Every row comes from one small tree of marks. Brackets hold a mark, then the marks that hang from it, in the order of their numbers. Every link used is in the known rows. Which tree was each row made from?
Known rows:
[k_80 k_193 k_204]: [ -3.1   6.5 -22.2   1.5  -3.7  11.1  13.4   2.2   8.6  17.2  33.2  20.6
  16.3  47.1 -19.2  -1.9 -15.4  22.3  15.1  11.9   0.5  25.9  -2.7   6.9]
[k_80 [k_204 k_253 k_466] k_893]: [ 12.9 -21.4  17.4   1.0  -4.0  -0.8 -16.2  -0.9  14.0  16.1  28.0  36.0
  29.5  19.0   0.6  24.1  15.4  18.6 -17.3  17.8  16.5 -22.0   1.0  23.5]
[k_405 k_253]: [-24.2  17.1 -43.7  -5.6 -32.9   1.4  30.5 -40.5 -10.0   2.7  16.4  -1.5
 -10.0  18.0 -33.5 -16.8 -15.3 -23.9 -11.7   1.1  -2.7 -11.2  25.1   2.9]
[k_253 k_405]: [-17.4  11.3  -5.5  -5.2 -20.0 -10.2  27.2  -3.5  -4.5  12.1  26.9 -15.0
  -8.4  27.1 -35.3 -25.0  -2.6 -53.5  -2.2   4.0 -10.6 -13.1   6.1 -24.7]
[k_80 k_193 [k_204 k_253] k_893]: [ 11.3 -17.4  -2.0   7.6  14.4  11.8  -0.1  -6.0  20.4  32.4  32.0  44.0
  29.3  38.3 -25.8  24.8   3.8  46.3  -1.4  23.5  20.1  11.7  13.3  25.5]
[k_241 k_80 [k_466 k_204 k_893]]: [-65.9  23.0  -7.4   1.3  -9.3  23.8  -2.5   9.7  25.9 -46.9  13.3   0.5
 -36.7   0.1  31.8   2.0 -20.8 -18.3  37.1 -11.6 -33.3   0.7 -30.2 -17.9]
[k_241 [k_80 k_193 k_204 k_893]]: [  6.9  -4.2  19.6  27.0  -2.5  15.9 -16.6  10.0  15.9  -1.6  25.8  47.0
  19.6  49.2 -22.1  14.3  -3.9  34.1   5.0  24.7 -14.3  26.9  21.7  13.4]
[k_466 k_241 [k_893 [k_80 k_193 k_204]]]: [-31.5 -10.4   1.3  12.9  -4.0  48.1  21.6  10.1   3.2 -14.3  44.6   5.9
   9.5  39.0  -7.4  31.9 -29.0  33.9  52.4   9.9  -0.9   5.9  -7.8  28.2]
[k_204 [k_253 k_405] [k_466 k_893]]: [-21.3  -1.5  17.1 -10.0 -16.1 -20.1  18.7   5.5  13.5   1.5  27.5 -11.7
 -14.9  -4.8  13.4  -1.0  -0.1 -38.7  -0.8   8.2  -7.7 -24.8 -11.4  -1.0]
[k_841 k_253]: [-35.1   5.1 -24.5 -41.9 -34.0  -5.5  25.2  -4.7   1.7  10.8  33.2 -15.7
  -8.7  18.0 -39.7  -8.1 -17.8 -40.2  16.0  -2.0  14.0 -17.3   5.6 -28.0]
[k_204 k_466]: [-16.8   7.4 -13.8  -7.9 -39.7 -11.2  -3.1   5.8   1.0  -0.3  32.1  -7.3
  -6.0   5.6  -3.5  -6.2  -3.6 -33.7  -9.7   3.7   0.1 -16.6  -1.8 -19.4]
[k_204 k_253]: [-24.7   3.4 -22.4   0.7   1.2  -1.4   1.3 -25.3   3.2  23.2  20.8  -5.5
  -3.4  -3.5 -32.1 -10.0   4.8 -26.5  -9.3  -4.1   1.3 -18.6  -2.2 -14.8]
[k_80 k_193 [k_204 k_253 k_466]]: [  9.3  -5.2   0.9   2.8  -0.2   0.1   8.5   6.8  23.3  22.1  33.3  28.7
  20.0  18.5   4.9  15.3   1.7  20.1  -8.8  17.4  12.6  13.8 -15.9  18.5]
[k_80 k_204]: [-13.3   3.8 -23.2  -2.7  -4.5   7.8  -3.5 -11.3  -0.9   9.8  25.0   7.7
  14.2  39.6 -20.4 -12.0  -6.3  -3.2   6.9   2.2  -6.7  -5.5  -6.1   4.6]
[k_466 k_204 [k_893 k_80]]: [-46.6   8.7  -8.0  -2.0  -2.4  30.3  37.9  16.4   2.1 -43.6  29.7  -7.5
  -5.6   5.5 -11.4  13.3 -19.4   4.6  49.0 -12.6  23.1 -11.3 -39.2  -9.6]
[k_80 [k_204 [k_253 k_405]]]: [  0.5  -2.7  10.9  -1.2  22.6  -4.3  19.2 -18.6   5.4  27.8  17.7   4.6
  16.2  32.7 -24.7 -15.3  12.8 -24.5 -10.4   3.4  -7.7 -12.3  -9.3   9.4]
[k_466 [k_241 [k_80 k_204]] k_893]: [-42.0 -10.2   8.2  15.4 -18.9  28.4 -20.9 -15.3  -1.1 -25.3  19.9  -5.2
  -0.4  28.8   1.3   9.9 -11.3   2.7  23.8   2.4 -49.9 -26.9  -6.8  26.3]
[k_204 [k_253 k_405] [k_466 k_241 k_893]]: [-32.2 -17.4  18.8  -5.6 -37.0 -11.1  15.4  -3.7   6.1  -1.8  31.9 -28.2
 -12.1  -4.1  12.1  16.8   5.2 -45.1  -1.4   9.5 -14.2 -50.5 -12.2  11.6]
[k_893 k_80]: [-27.0   9.4  -8.1  11.1  -3.2  21.8  16.3   1.8 -10.3  -8.0  33.1  -4.4
  -5.2  10.1 -41.2 -10.2 -12.5 -23.2  12.4  -5.4  12.9  -5.1   3.2 -32.9]
[k_204 [k_466 [k_893 k_80]]]: [-33.7   3.7   5.7   3.1 -20.6  14.8   8.9  26.7   3.3 -29.9  42.7  -4.6
 -17.1  -4.8   9.1   6.9 -22.6 -13.1  31.2  -3.1   4.9  -8.9 -10.9 -13.3]
[k_204 k_253 [k_466 k_241 [k_893 k_80]]]: [-40.4 -19.0  16.2   8.8 -21.1  24.3   7.1   1.3   2.0 -20.8  38.6 -17.8
  -9.8 -22.6   7.1  34.2  -3.8 -18.0  15.2   1.4   5.0 -44.1 -14.1   6.5]
[k_466 [k_204 [k_253 k_405]]]: [-18.4   4.3   3.8 -11.0   5.7  -7.8  44.9 -11.3   8.5   2.6  14.7 -12.7
   7.0   7.7 -34.0  -5.8  14.3 -39.3  -6.3  -2.0  18.0 -25.3 -35.0 -10.1]
[k_893 k_80 k_466]: [-23.8  -2.5 -18.5   2.9  12.5  17.9  -0.3   5.1  -5.6   9.1  33.6  -0.9
  -5.1  13.7 -18.4 -16.6 -15.2 -34.3  10.0 -10.1  11.0 -13.5   4.7 -11.1]
[k_241 [k_80 k_193]]: [-22.1  16.2  -3.9  20.2 -15.5   8.9  -0.6   4.1   8.4  -2.3  27.7  11.0
 -13.0  15.7 -29.2 -13.0  -9.2 -13.0   1.6  11.3 -23.6  24.5   9.2 -24.2]

Which tree is each row?
[ -2.1 -47.3  -8.9  -0.5  11.2  15.9 -31.9 -27.4   1.6  35.9  26.3  19.3
  32.8  35.1  -6.6  30.1  16.4   6.4 -17.1   8.9   5.9 -53.8  12.9  59.8]
[k_80 [k_204 k_253] [k_893 [k_466 k_241]]]
[-24.1 -20.8  -4.1 -16.1   2.3  -1.7  26.2 -20.7   1.1  13.0  17.5 -23.2
  11.6  13.8 -11.8  10.8  15.6 -54.2 -15.9  -6.5  10.1 -57.6 -34.1  25.8]
[k_893 [k_466 [k_204 [k_253 k_405]] k_241]]
[-43.6 -12.3   5.4 -14.5 -16.1   6.8  41.0 -16.4   7.2 -14.8  18.6 -30.9
  -2.7   6.8  -8.8  25.0   6.9 -28.7  17.1  -2.4  -0.7 -51.5 -40.2  18.8]
[k_466 [k_204 [k_253 k_405]] k_241 k_893]
[ -4.2 -12.0 -25.0 -12.8  -8.2   6.0  11.9  19.8  18.9   9.8  37.9  25.8
  16.0  37.0  -8.1  24.8  -5.1  19.6   8.2   9.6  36.9   0.5  -4.2  21.1]
[k_80 k_193 [k_893 [k_466 k_204]]]
[  1.1 -19.8  28.0  -2.9 -17.9  -4.9   9.7 -12.5   0.5  13.3  23.6  -9.5
  20.9  21.3  -3.7  14.6  16.6 -36.2 -23.3  16.0  -8.2 -42.2 -16.2  24.7]
[k_80 [k_204 [k_253 k_405] [k_466 k_241]]]
[ 19.2  -0.7  23.9   1.6   4.3 -11.2  30.8  14.3  21.1  24.3  34.3  20.8
  19.4  30.8   1.6   6.7   5.9  -7.9 -13.0  22.5   8.0  15.4 -14.2  15.3]
[k_80 k_193 [k_204 [k_253 k_405] k_466]]
[  2.3 -32.7 -16.1  -0.3 -12.9  20.7 -19.7   1.1   9.3  29.2  38.7  28.0
  28.6  60.7  -5.4  32.0  -4.6  26.8   5.4  22.2   8.0 -15.0  21.9  53.2]
[k_80 k_193 k_204 [k_893 [k_466 k_241]]]
[-30.4 -11.7   7.7  -7.8 -16.6   0.7  42.7 -24.1  -1.5  -4.0  16.9 -29.0
   9.7  10.1 -33.5  13.6  19.9 -44.5  -8.9   2.0  10.6 -50.1 -34.9   3.2]
[k_466 [k_204 [k_253 k_405]] k_241]
[-38.2  12.6  -8.4   3.7  -1.3  33.4  54.3  31.6  15.0 -36.9  39.6   4.6
  -6.1  14.6  -8.6  20.7 -29.0  28.4  55.7  -1.4  30.5  24.0 -35.1  -4.5]
[k_466 k_204 [k_893 [k_80 k_193]]]
[-12.0  -7.5  14.4  -2.5  43.8  12.5  44.5   3.1   5.3   3.9  19.2  -4.2
  11.5   8.7 -20.6   0.5   5.7 -45.2  -0.5 -11.4  34.3 -25.0 -35.0   3.2]
[k_893 k_80 [k_466 [k_204 [k_253 k_405]]]]
[-53.0 -12.9 -19.9 -12.9 -22.9  16.5  21.9 -22.9   6.8 -20.9  19.8 -24.9
  -2.1  -6.5  -6.0  30.4   2.0  -0.5  21.4  -9.7   6.7 -50.9 -43.8  21.3]
[k_466 [k_204 k_253] k_241 k_893]
[-35.1  11.2  -9.4  10.2  23.0  47.4  13.9  31.6  27.0  -9.8  42.6  28.1
 -18.3  38.0  30.5  11.6 -40.0  26.9  64.2   0.9  -4.9  46.5  -5.4   0.2]
[k_241 [k_466 [k_893 [k_80 k_193 k_204]]]]
[ 25.1 -21.1  38.1   1.1   0.9 -13.8   4.9   4.7  13.4  18.3  27.0  27.1
  28.6  30.2  -3.9  16.6  19.1  -9.7 -23.1  24.1  12.1 -23.5   6.7  22.2]
[k_80 [k_204 [k_253 k_405] k_466] k_893]
[ -5.1 -21.6  20.2  28.3 -22.1  27.1 -18.5  -3.4   7.4  -4.2  29.7  30.5
  22.4  45.5 -26.5  30.7   1.3  28.1   0.1  30.3 -18.8  -2.0  21.7  25.0]
[k_466 [k_241 [k_80 k_193 k_204 k_893]]]
[-16.4 -24.1  -7.7   5.5   9.7  37.3  -7.8 -11.0 -12.3   6.6  32.1   0.2
  21.4  42.3 -12.3   9.5  -9.1 -14.1  11.6  -4.9   2.1 -31.1  -4.6  31.2]
[k_893 [k_80 k_204] [k_466 k_241]]
[ -7.9  -6.0   7.5  16.6  37.8  29.7  13.4 -15.5  -0.3   9.3  22.2  16.5
  22.8  15.1 -30.8   1.1   0.1   4.0   4.5  -3.6  15.0  -4.4 -14.2   4.2]
[k_893 [k_80 [k_204 k_253]]]
[  9.3 -10.1  -8.3   6.1  -5.2  12.0  -0.6  10.2  15.4  17.0  36.8  38.2
  25.5  55.6 -26.2  18.1  -7.0  42.6  14.6  25.2  12.5  21.3  19.2  16.7]
[k_80 k_193 k_204 k_893]
[  0.2  -4.4   6.8  22.1  40.3  33.9  26.1   0.5  11.0  16.0  33.8  27.1
  21.4  21.6 -30.5   9.5  -8.0  29.1  14.0   6.8  25.3  25.9 -11.0   6.4]
[k_893 [k_80 k_193 [k_204 k_253]]]
[-47.5  14.4  -3.2 -16.6  10.0   5.7  33.7   3.3  29.7 -11.4  18.1  -8.5
 -27.9   2.1  25.9   2.4  -4.2 -34.1  30.6 -11.5  -5.6 -11.5 -34.2  -8.7]
[k_241 [k_466 [k_204 [k_253 k_405]] k_893]]
[ 10.4 -30.2 -10.6  -1.6  32.8   8.9 -30.7 -17.2   8.6  40.7  25.5  34.7
  29.5  32.3  -4.0  11.6   8.7  13.6 -16.6   4.0  12.5 -26.7  13.9  44.6]
[k_80 [k_204 k_253] [k_893 k_466]]
[-44.1 -10.8   7.4   5.6 -41.9  25.2   8.6  16.2  -4.0 -35.4  44.0 -20.7
 -12.5  -3.8   7.9  26.0 -17.8 -18.3  26.4   3.7   0.1 -33.7 -10.3  -0.9]
[k_204 [k_466 k_241 [k_893 k_80]]]
[-36.8  28.3  -9.8  17.4  -9.3  19.1 -12.9   9.1  25.5  -3.5  27.2  16.1
 -35.6  13.3   5.2 -14.7 -17.5 -26.2  10.3   8.0 -34.8  35.0  15.1 -36.8]
[k_241 [k_80 k_193] k_466]
[-47.2  -4.7  15.9   7.8 -55.1   7.3 -22.7   0.2   2.3 -38.7  26.2 -16.6
 -21.2  -6.6  18.4  14.9  -8.3 -29.1   5.7   5.8 -44.0 -36.6  -5.5   4.6]
[k_204 [k_466 [k_241 k_80] k_893]]
[-28.6   1.3  -0.6   9.3  16.4  35.1   9.9   7.1   2.0 -19.2  35.2  10.7
   5.1  29.1  -6.0   2.9 -23.1  18.1  47.1  -4.7  -0.3   2.8 -11.2  10.0]
[k_466 [k_893 [k_80 k_204]]]
[ -6.5 -22.0  25.0  15.3  -0.1  29.0   4.4 -10.6  -1.8  -5.1  30.7   4.6
  23.6   7.1  -9.2  31.5   7.5  -5.0  -7.7   7.7  15.1 -36.8 -22.5  18.5]
[k_893 [k_80 [k_204 k_253 [k_466 k_241]]]]
[-12.8  -5.9  -7.0 -17.7  20.4  -9.7  30.0  -9.6   9.7  19.2  15.0  -8.4
   8.1  14.1  -9.9  -7.9  11.2 -46.9 -14.0  -8.0  17.1 -32.9 -34.4  12.4]
[k_893 [k_466 [k_204 [k_253 k_405]]]]
[  8.8 -10.2  26.8  31.1  21.0  16.9 -15.0  -4.9  22.9  14.4  21.8  52.9
  22.6  27.7 -21.7  18.0   8.3  39.5  -7.9  25.5  -5.3  20.2  15.6  20.8]
[k_241 [k_80 k_193 [k_204 k_253] k_893]]
[-24.8 -14.8  -3.3  -1.6 -37.7  -4.2  -5.7 -19.9   1.9   5.1  28.7 -18.0
   0.6 -12.9  -8.0  20.5  14.8 -35.2 -25.4   7.1  -1.4 -51.5  -8.9   1.5]
[k_204 k_253 [k_466 k_241]]
[  6.4  -1.2  55.8  18.5  10.4 -10.3  -1.8  -3.5  11.2   0.8  10.7  15.3
  14.3  13.7   1.7  -6.7  15.0 -38.2 -28.7  13.8 -26.1 -10.0 -13.4   7.2]
[k_241 [k_80 [k_204 [k_253 k_405] k_466]]]
[-14.9   4.9  14.1  22.7   5.6  24.2 -40.8   0.9  18.6  -8.5  17.9  38.8
  -5.5  36.3   8.5   3.9  -6.6  -2.7   7.1   9.3 -31.3   6.8  24.5  -4.5]
[k_241 [k_80 k_204 k_893] k_466]
[-10.9 -15.3  29.8  22.0 -59.5   7.3 -21.1  15.4  10.7 -15.3  37.9  18.2
  -0.3  12.9  -7.2  36.1   3.6  -3.3 -14.7  35.4 -11.5 -12.1  23.5   3.0]
[k_204 [k_466 [k_241 [k_80 k_193 k_893]]]]
[-54.8  -8.7  -7.3  -0.4 -23.1  40.1  35.2   4.3  -6.4 -47.7  32.0 -25.2
  -0.8   7.8 -13.8  32.3 -14.3  -3.2  47.0 -13.4  14.8 -36.7 -38.3   4.1]
[k_466 k_204 k_241 [k_893 k_80]]
[-47.1  19.6   4.0  10.4  13.6  17.4  -0.8 -11.8  26.5 -20.1   4.3   7.8
 -21.1 -15.2   9.5  -0.4   5.1 -34.2  -3.5  -9.5 -14.6  -8.8 -31.5 -22.8]
[k_241 k_80 [k_466 [k_204 k_253]]]
[-30.8  -1.5  -8.5  -7.6 -19.1  -7.0  -4.2  -0.5  15.8   0.3  31.2  -5.2
 -17.1 -15.5  19.0   9.7  -1.5 -11.9   3.9   0.1  -2.1 -24.6 -13.7   0.0]
[k_204 k_253 [k_466 k_893]]
[ -8.9   7.3  13.5  25.6   6.2  25.3 -26.9  16.5  29.9  -0.9  29.3  51.2
  -3.4  45.3  11.1  11.4 -13.6  23.7  12.9  23.5 -26.4  38.0  26.4  -1.5]
[k_241 [k_80 k_193 k_204 k_893] k_466]
[-55.6  -4.2 -27.6 -16.8 -43.8  15.7  20.4  -8.4   0.8 -33.9  26.5 -29.6
  -5.8  11.0  -5.2  23.4  -7.6  -3.1  35.0  -7.5  -0.2 -42.2 -34.7  13.6]
[k_466 k_204 k_241 k_893]
[ 10.4 -13.7   8.9  -1.4 -26.0  -1.6 -16.6  13.0   7.4   0.0  34.3  32.3
  27.2  38.1   2.6  18.1   3.9  15.2  -3.2  19.8  10.0 -16.9   8.9  15.6]
[k_80 [k_204 k_466] k_893]
[-10.7 -21.6 -16.2 -12.8  15.2   1.9  -4.7  -8.5  15.1  15.6  22.3  18.5
  17.9   8.5  -9.1  21.4  12.4  -0.2 -11.1  -2.9  37.4 -38.5 -14.2  27.3]
[k_80 [k_893 [k_466 [k_204 k_253]]]]
[-39.6  -1.2  15.9  15.0 -57.9  12.3 -10.1  15.2  14.3 -31.2  36.5  -4.5
 -19.7   2.7  19.2  27.0 -14.5  -7.1  14.6  18.8 -34.3  -6.9  -2.2   4.7]
[k_204 [k_466 [k_241 [k_80 k_193]] k_893]]
[-46.7  17.5  -2.5  14.4   9.8  27.5 -33.9   3.1  23.6 -22.5  17.7  18.6
 -27.4  25.0  36.7  -9.5 -25.0  -5.1  34.7  -6.1 -55.0  10.6   0.3   2.4]
[k_241 [k_80 k_204] [k_466 k_893]]
